Each row was made from one small tree. Brackets hold a mark, then the marks that hang from it, in the order of their numbers. Every link used is in the known rows. Write each row's tree.
Known rows
[K300 [K551 [K705 [K247 K218] K822 K912]]]: -0.39 -0.24 -0.34 +0.35 +0.50 +0.62 -0.20 -1.05 +1.69 -1.25 -0.43 +4.47 +0.52 -1.10 +0.66 -0.50 -0.63 +2.09 +0.13 +4.06 +1.61
[K551 K300 [K705 K247 K912]]: +0.39 -0.35 +0.65 -0.12 +0.19 +0.31 +0.54 +0.49 +1.64 -0.68 +0.99 +1.69 -0.19 -0.28 +0.56 -1.11 +1.03 +1.55 +0.63 +2.38 +0.76
[K705 K247 [K551 K300] [K822 K382] K912]: -2.42 -0.66 +0.19 +0.00 +1.52 +0.54 +0.77 +0.72 +1.48 -0.20 -0.36 +5.25 +1.18 -0.59 +0.05 -0.71 +0.57 +4.72 -0.35 +2.84 +0.82
[K822 K382 [K705 K247 K551]]: -1.42 -0.44 -0.38 -0.13 +1.16 +0.07 +0.17 +0.69 +1.14 +1.13 -0.91 +1.59 +1.44 -0.88 +0.43 -0.04 -0.50 +3.07 -0.59 +1.87 +1.21
[K705 K822 K912]: -0.61 -0.16 -0.11 +0.17 +0.20 +0.15 +0.87 -0.73 +0.97 -0.84 -0.26 +2.16 +0.41 -0.52 +0.20 +0.08 -0.13 +0.79 -0.84 +1.10 +0.41
[K705 K247 [K551 K300] K822 K912]: -1.15 -0.46 +0.02 +0.25 +1.47 +0.28 +0.70 +0.39 +1.66 -0.53 +0.36 +4.55 +1.05 -0.33 +0.33 -0.23 +0.64 +3.19 -0.40 +2.83 +1.01
[K705 K247]: -0.43 -0.03 +0.39 +0.07 +0.73 +0.26 +0.00 +0.31 -0.16 +0.09 +0.16 +0.37 -0.10 -0.24 +0.41 +0.11 -0.57 +0.35 +0.00 +1.31 +0.46
[K705 [K247 K218] K551 [K822 K382] K912]: -2.96 -0.45 -0.28 +0.66 +1.52 +0.69 -0.01 -0.48 +1.89 -0.56 -1.29 +4.51 +1.44 -1.06 +0.39 +0.09 -0.35 +3.96 -1.50 +4.14 +1.03
[K587 [K588 K218]]: -0.16 +0.46 -0.59 -0.53 +0.51 +0.44 -0.25 -0.15 +0.78 +0.29 -1.31 +0.55 +0.28 +0.11 +0.68 -1.03 +0.04 +0.59 +0.53 -0.38 -1.07
[K551 K300 [K705 K247]]: +0.68 -0.19 +0.81 -0.24 +0.31 +0.35 +0.02 +0.53 +0.53 -0.21 +1.35 +1.56 -0.24 +0.05 +0.13 -0.85 +0.80 +0.66 +0.88 +1.82 +0.64
[K822 K382 [K705 K912]]: -0.64 -0.33 -0.25 -0.27 -0.19 -0.09 +0.94 +0.39 +1.77 +0.69 -1.01 +0.35 +0.67 -1.08 +0.61 -0.24 +0.01 +1.87 -1.00 +0.94 +1.33
[K382 [K822 [K705 K247 [K551 K300] K912]]]: +0.07 -0.55 -0.89 -0.01 +0.95 -0.50 +0.76 +0.98 +4.28 +0.68 +0.72 +2.91 +0.59 +0.23 +0.36 -0.41 +1.06 +1.82 -0.22 +3.02 +1.88
[K300 [K551 [K705 [K822 K382]]]]: -0.60 -0.45 -0.22 -0.46 -0.03 +0.19 +0.04 -0.23 -0.20 -0.44 -0.84 +3.89 +0.64 -0.70 -0.74 -1.24 -1.14 +3.45 +1.50 +1.26 +0.59
[K588 K218]: -0.28 +0.38 -0.37 +0.26 +0.03 +0.25 -0.24 +0.21 +0.53 -0.06 -0.86 +0.56 +0.06 -0.30 +0.29 -0.46 +0.21 -0.66 -0.10 -0.22 -0.36
[K247 K218]: -0.18 +0.21 -0.10 +0.48 +0.13 +0.29 -0.70 -0.47 +0.50 -0.22 -0.17 +1.24 -0.08 -0.02 +0.37 +0.51 +0.35 -0.69 -0.73 +1.19 +0.32
[K218 K588]: -0.56 -0.07 -0.29 +0.12 +0.33 +0.10 -0.11 +0.51 +1.51 -0.24 +0.36 +1.75 -0.22 -0.47 -0.02 +0.23 +0.02 -0.11 -0.47 -0.24 +0.63
[K822 K382 [K705 K247 K912]]: -1.11 -0.37 -0.02 -0.14 +0.49 +0.19 +0.89 +0.54 +1.51 +0.61 -0.89 +0.62 +0.39 -1.12 +0.96 +0.05 -0.23 +2.38 -1.03 +2.04 +1.61
[K822 K382 [K705 [K247 K218] K912]]: -1.16 -0.26 -0.04 +0.37 +0.58 +0.49 +0.34 +0.00 +1.83 +0.46 -0.95 +1.32 +0.34 -1.28 +1.41 +0.37 +0.10 +1.69 -1.79 +3.42 +1.84
[K382 [K822 [K705 K551 K912]]]: +0.15 -0.51 -1.56 +0.10 +0.29 -0.83 +0.39 -0.17 +4.04 +0.54 -0.19 +1.39 +0.92 +0.09 -0.06 +0.03 +0.64 +1.01 -0.79 +1.58 +1.32
[K300 [K551 K705]]: +0.91 -0.31 -0.49 -0.51 -0.45 -0.14 -0.62 +0.03 +0.56 -0.38 -0.21 +1.53 +0.19 -0.40 -0.34 -0.98 -0.43 +1.84 +1.51 +0.60 +0.51
[K705 K912]: -0.42 -0.16 -0.15 +0.13 -0.14 -0.03 +0.27 -0.04 +1.07 -0.35 -0.30 -0.14 +0.07 -0.37 +0.29 -0.03 +0.35 +1.03 -0.49 +0.49 +0.19

Which tree is each row?
-2.01 -0.62 -0.16 -0.09 +0.87 +0.23 +0.84 +0.51 +1.88 -0.21 -0.58 +5.07 +1.22 -0.32 -0.40 -0.91 +0.80 +4.33 -0.61 +1.58 +0.52
[K705 [K551 K300] [K822 K382] K912]
-1.87 -0.21 -0.32 +0.81 +1.57 +0.54 -0.16 -0.98 +1.92 -0.76 -0.55 +4.15 +1.31 -0.94 +0.76 +0.58 -0.11 +2.13 -1.60 +3.96 +1.17
[K705 [K247 K218] K551 K822 K912]
+0.33 -0.37 -1.43 -0.02 +0.36 -0.86 +0.21 -0.12 +2.99 +1.04 +0.15 +1.51 +0.82 +0.34 -0.23 +0.02 +0.23 +0.60 -0.21 +1.31 +1.05
[K382 [K822 [K705 K551]]]
-0.92 -0.63 -0.44 -0.37 -0.09 +0.24 +0.27 -0.18 +1.20 -0.71 -1.13 +4.15 +0.69 -0.91 -0.48 -1.53 -0.85 +4.17 +1.11 +1.59 +0.79
[K300 [K551 [K705 [K822 K382] K912]]]
+0.14 -0.33 +0.00 -0.22 +0.57 +0.30 -0.05 -0.35 -0.18 -0.64 +0.11 +3.74 +0.62 -0.69 +0.11 -0.55 -1.43 +1.96 +1.48 +2.46 +0.96
[K300 [K551 [K705 K247 K822]]]
-0.13 -0.08 +0.52 +0.51 +0.59 +0.79 +0.34 -0.86 +1.82 -1.21 +0.84 +4.27 +0.45 -0.64 +0.71 -0.35 +0.92 +0.75 -0.84 +4.33 +1.27
[K551 K300 [K705 [K247 K218] K822 K912]]
-0.24 -0.24 +0.26 +0.01 +0.20 +0.16 +0.11 -0.46 +1.50 -0.82 +0.21 +0.04 +0.20 -0.80 +0.54 -0.84 +0.03 +0.80 +0.19 +2.34 +0.64
[K551 [K705 K247 K912]]
+0.41 -0.27 -0.09 -0.39 +0.29 +0.17 -0.58 +0.06 +0.36 -0.32 -0.16 +1.56 +0.04 -0.46 +0.18 -0.80 -0.84 +2.07 +1.78 +1.81 +0.74
[K300 [K551 [K705 K247]]]
-1.19 -0.49 +0.82 -0.24 +0.57 +0.69 +1.22 +0.26 +0.99 -0.70 +0.31 +3.96 +0.43 -0.55 -0.02 -1.45 +0.27 +2.84 +0.17 +3.27 +0.98
[K551 K300 [K705 K247 [K822 K382] K912]]
+0.38 -0.47 -0.63 -0.05 +1.06 -0.50 +0.46 +1.04 +3.05 +1.21 +1.10 +2.82 +0.49 +0.64 -0.01 -0.01 +0.86 +0.95 +0.08 +2.44 +1.56
[K382 [K822 [K705 K247 [K551 K300]]]]
-1.00 -0.49 +0.01 +0.12 +1.09 +0.20 +0.13 +0.88 +2.17 -0.12 +0.16 +2.65 +0.66 -0.24 +0.45 -0.66 +1.11 +3.28 -0.06 +2.23 +0.71
[K705 K247 [K551 K300] K912]
-0.79 -0.59 +0.09 -0.30 +1.20 +0.09 +0.57 +1.41 +1.44 +1.27 -0.01 +2.93 +1.22 -0.52 +0.32 -0.50 +0.62 +3.28 -0.25 +2.05 +1.35
[K822 K382 [K705 K247 [K551 K300]]]
+0.00 -0.35 -0.44 +0.19 +0.27 +0.51 -1.00 -0.36 +2.03 -0.90 -0.56 +2.41 +0.23 -0.88 +0.78 -0.65 -0.25 +2.36 +0.57 +3.48 +1.53
[K300 [K551 [K705 [K247 K218] K912]]]
-1.72 -0.32 +0.03 +0.00 +0.33 +0.32 +0.95 -0.14 +0.52 -0.53 -1.02 +2.56 +0.45 -0.57 -0.14 -0.35 -0.38 +2.44 -0.75 +1.07 +0.44
[K705 [K822 K382] K912]
-1.41 -0.66 -0.12 -0.31 +0.58 +0.44 +0.51 +0.19 +0.86 -0.80 -0.93 +4.30 +0.53 -1.27 +0.03 -1.34 -1.38 +4.56 +1.05 +3.02 +1.25
[K300 [K551 [K705 K247 [K822 K382] K912]]]
-1.38 -0.77 -0.16 -0.24 +1.08 +0.10 +0.88 +1.15 +2.80 +0.84 -0.37 +3.29 +1.21 -0.83 +0.66 -0.52 +0.70 +4.42 -0.66 +2.47 +1.74
[K822 K382 [K705 K247 [K551 K300] K912]]
+0.63 -0.16 -1.00 +0.04 -0.29 -0.65 +0.99 -0.09 +3.32 +0.41 +0.14 +0.30 -0.10 +0.06 +0.09 +0.18 +0.38 -0.63 -0.56 +1.34 +1.41
[K382 [K822 [K705 K912]]]
-1.35 -0.32 -0.03 +0.75 +1.51 +0.62 +0.11 -0.32 +2.06 -0.59 +0.28 +5.53 +1.02 -0.38 +0.77 +0.00 +1.05 +2.43 -1.35 +4.11 +1.35
[K705 [K247 K218] [K551 K300] K822 K912]
-0.56 -0.20 -1.00 +0.70 +0.89 -0.02 +0.24 +0.11 +5.20 +0.09 +0.65 +2.97 -0.66 -0.66 +0.96 +1.09 +0.15 -1.19 -1.68 +3.71 +2.97
[K382 [K822 [K705 [K247 [K218 K588]] K912]]]
+0.27 -0.33 -0.60 +0.12 +0.46 -0.47 +0.88 +0.29 +3.21 +0.55 +0.47 +0.49 -0.31 -0.17 +0.68 +0.21 -0.09 -0.18 -0.67 +2.44 +1.78
[K382 [K822 [K705 K247 K912]]]
-1.91 -0.52 -0.59 +0.30 +1.11 +0.30 -0.02 +0.11 +2.82 +0.53 -1.45 +2.71 +1.50 -1.33 +1.15 +0.26 +0.33 +3.21 -1.70 +3.72 +1.86
[K822 K382 [K705 [K247 K218] K551 K912]]
-0.36 +0.00 +0.40 +0.61 +0.96 +0.90 -0.24 -0.25 +1.80 -0.98 +1.70 +6.10 -0.05 -0.67 +0.29 +0.07 +0.46 -0.07 -0.64 +3.72 +1.79
[K551 K300 [K705 [K247 [K218 K588]] K822]]
-0.28 -0.42 -1.01 +0.02 +0.22 -0.39 +0.27 -0.21 +2.62 +0.41 -0.65 +1.10 +1.51 -0.90 +0.66 +0.01 +0.63 +2.07 -1.16 +0.96 +1.27
[K822 [K705 K551 K912]]
-0.35 -0.48 -0.33 +0.04 +0.44 -0.21 +0.20 +0.65 +2.34 -0.17 -0.02 +2.83 +1.01 -0.08 +0.01 -0.70 +1.54 +2.77 +0.08 +0.90 +0.34
[K705 [K551 K300] K912]
